Each row was made from one path, in order. Every step used is in the known rows, and no mark comes twice. Write each row's path.
Known rows:
gake, sozu: [-21.4 -16.9  16.2  41.5 -38.4 -22.0   1.7  55.7 -16.2 -42.3 -43.1   0.4
  14.1   7.6 -11.1 -20.7 -10.8 -25.6]
tikul, ronu, rafo, gake: [  0.0 -30.6  46.0  21.0 -24.9   3.6  -6.1  21.9  -0.8  75.2 -15.0  -3.9
 -18.0 -33.5  -5.6  47.0   7.4 -22.4]
riso, gake: [-13.8 -17.2  26.5   2.7   6.3  16.7 -17.3  13.7   1.4   4.6 -18.4  52.2
  20.1  16.6 -52.6 -23.5 -41.5   6.4]
rafo, gake, tikul, ronu: [  7.1 -10.9  10.3  -1.8  19.2  -7.3  18.3  13.5  35.2  54.0  25.2 -32.2
 -58.0  -2.6 -48.0  22.9 -20.7 -41.8]
sozu, ronu: [-20.2  -9.9  11.3  -8.7  26.1  -2.3  33.4  53.2  12.5 -36.6   9.4  -0.9
  34.3  -7.1   0.2 -24.7   7.9 -14.4]
riso, ronu, tikul: [-15.6  22.9 -15.4 -46.3  15.2 -12.1  -5.1  -5.5  32.9 -44.2  28.1   9.1
   4.0  21.6  50.3  -9.9 -50.6  38.9]
riso, ronu, rafo, gake: [-42.5 -30.1  23.9 -58.1 -46.5   3.8 -15.0  -0.8  16.4  43.8 -11.1  16.0
 -23.0 -45.3  22.3  29.3  -5.8  10.6]
riso, gake, tikul: [  4.5 -18.1  -7.7 -21.8  26.5  13.5   4.7  -3.0  29.9  10.6  13.0  21.5
 -27.7  41.7 -59.2 -26.4 -31.3  17.1]
ronu, riso, gake, rafo: [  3.9  15.6  18.7  36.6 -28.4  -5.1 -37.6 -13.3 -30.3  23.9 -14.0  24.1
  21.6 -16.6  19.7 -29.6   5.3  14.4]
rafo, ronu, tikul, gake: [ 15.9  20.4 -24.8  14.3  23.6  19.1 -12.4 -56.0 -24.5 -55.1  30.6   8.4
  17.7  -1.2  12.4  40.6 -29.9  15.0]
riso, gake, rafo, ronu, tikul: [ 32.7  24.2   2.3 -32.3 -21.5  21.3 -22.0 -81.7 -34.4   1.2  28.6  12.4
 -11.6   0.3 -45.2  63.4  18.3  66.1]
rafo, gake, tikul, ronu, riso: [-13.0  30.5 -15.6  26.5  34.6 -17.5  10.8  13.7   4.5  54.4   9.7 -44.3
 -30.6 -17.4  16.5  -7.2  -3.9 -49.7]
rafo, gake, sozu: [-42.1 -31.5  24.4  11.7 -52.6  -2.5  -1.5  33.0 -13.3  -5.6 -45.2  -4.8
 -24.1 -11.9 -27.9  19.7  34.1 -33.8]
rafo, ronu, riso: [-66.0  67.1   2.3  26.2  -1.8 -16.8  12.5   9.3 -75.8 -35.1 -18.6  -2.3
  61.6 -62.8  16.9  -5.1 -27.5 -26.2]
sozu, gake, tikul, ronu, rafo: [ 57.7  -1.1 -15.1 -39.3   1.7  11.6  16.7  -5.8  42.9  36.7 -14.1  -9.3
 -31.5  35.7 -14.6  -3.1  17.1  -0.1]
sozu, ronu, tikul, gake, rafo: [ 74.3 -28.5 -20.4   6.1  10.6  10.2 -11.9 -40.4  33.6 -29.8  67.4  -7.6
  -8.9  20.2  60.7  10.6  51.1  39.7]
sozu, ronu, riso, gake, rafo: [  9.4  16.0  -6.7   4.7  19.5  -7.1  -9.1 -15.7 -14.6  22.2   9.1  -0.9
  38.3  -3.2  37.1 -20.3  41.4  20.7]
gake, sozu, ronu: [-11.1 -19.6  -7.7  11.8  15.5 -20.0  20.7  51.4   0.6 -44.6 -19.3 -24.5
  30.2  22.7  12.4 -16.1  25.1 -21.0]

Which path is each row?
[ 24.9 -40.3 -26.9  44.1  42.8  -4.2 -12.2   6.6  16.4 -45.1  -8.1 -22.4
  24.4  28.9  38.1 -15.1   3.9 -31.4]
tikul, gake, sozu, ronu
[-27.7 -49.2  16.8 -46.5 -21.5  24.3  32.9  33.3   6.7  27.5   2.1  -4.3
  -5.6 -32.0   4.5  32.2  80.6   7.9]
sozu, ronu, rafo, gake
[-24.7  20.9 -20.8  55.2  10.1  -6.6 -28.9   0.9 -38.4  -2.1 -66.1   3.1
  42.0  34.6  24.2 -33.4  -4.4  -9.5]
ronu, riso, gake, sozu
[ 24.8 -18.8 -16.5  34.4  13.3  17.1 -21.5 -16.4  14.8 -53.7  21.0  22.5
   2.7  24.7  38.8 -13.2 -22.1  23.7]
ronu, tikul, gake
[ 47.0 -21.3  11.0  23.9   7.9 -11.6  20.1  23.0  24.8  42.7  17.1 -26.9
 -21.0  12.4  -2.4  -2.0 -26.3  -0.8]
gake, tikul, ronu, rafo
[ 14.6   8.1  38.1 -10.5 -34.0   5.7 -22.2 -50.9 -42.7  27.7   6.4  24.8
  10.0 -40.5 -81.7  42.2 -15.5  16.9]
riso, gake, rafo, ronu
[-30.7 -28.7   5.3 -36.2 -26.0  11.2  30.0  25.2  24.7  10.9  16.1  -1.5
 -62.1 -23.0 -44.3  -1.3  18.7 -17.8]
rafo, gake, tikul
[-45.7  61.8  -6.4  14.6  31.9   1.2 -15.6 -33.8 -69.9   4.6 -25.1  20.8
  62.9 -24.4 -12.4   8.4 -33.3  -6.3]
rafo, ronu, riso, gake
[-25.0 -53.5  22.7   8.6 -84.7   7.5  -4.3  26.8 -19.8  20.1 -53.7  -0.2
 -25.6 -14.0   2.7  30.3  63.8  -3.2]
ronu, rafo, gake, sozu
[  8.3  45.9 -21.8  56.5  52.5 -36.1  21.6  32.1  -0.4  12.9  13.6 -41.7
  10.5   9.6  40.5 -42.2 -47.7 -39.3]
gake, tikul, ronu, riso
[ 26.8  51.5  -8.5 -78.1 -65.6  20.7   3.0 -71.5 -13.6 -36.3  10.2  10.0
 -15.6  -9.8 -24.1  51.1  73.4  49.0]
sozu, gake, rafo, ronu, tikul
[ 58.4 -12.2 -15.8 -10.6 -19.0  -5.9 -56.2 -70.1  39.8 -17.3  58.3  13.4
 -25.1   9.1  74.2   4.9 -39.3  43.6]
riso, ronu, tikul, gake, rafo
[  0.8   5.1 -22.9 -66.2 -14.0  17.4  30.6   3.1  42.0 -31.6 -11.1  14.7
 -36.7  32.0 -37.0 -45.2  24.4  -4.8]
sozu, gake, tikul
[ 28.4   3.3   4.5  25.4  41.1 -23.2  23.7  39.4  29.7   9.9  27.8 -27.6
 -18.0  15.7 -30.8 -15.2 -57.2 -30.3]
gake, tikul, ronu
[-24.7  24.6 -24.9   5.7  76.5   6.5   3.5   4.0  -9.8  -0.7  -9.2   4.2
  66.4  24.1  41.4 -38.3   8.3   1.3]
sozu, ronu, riso, gake
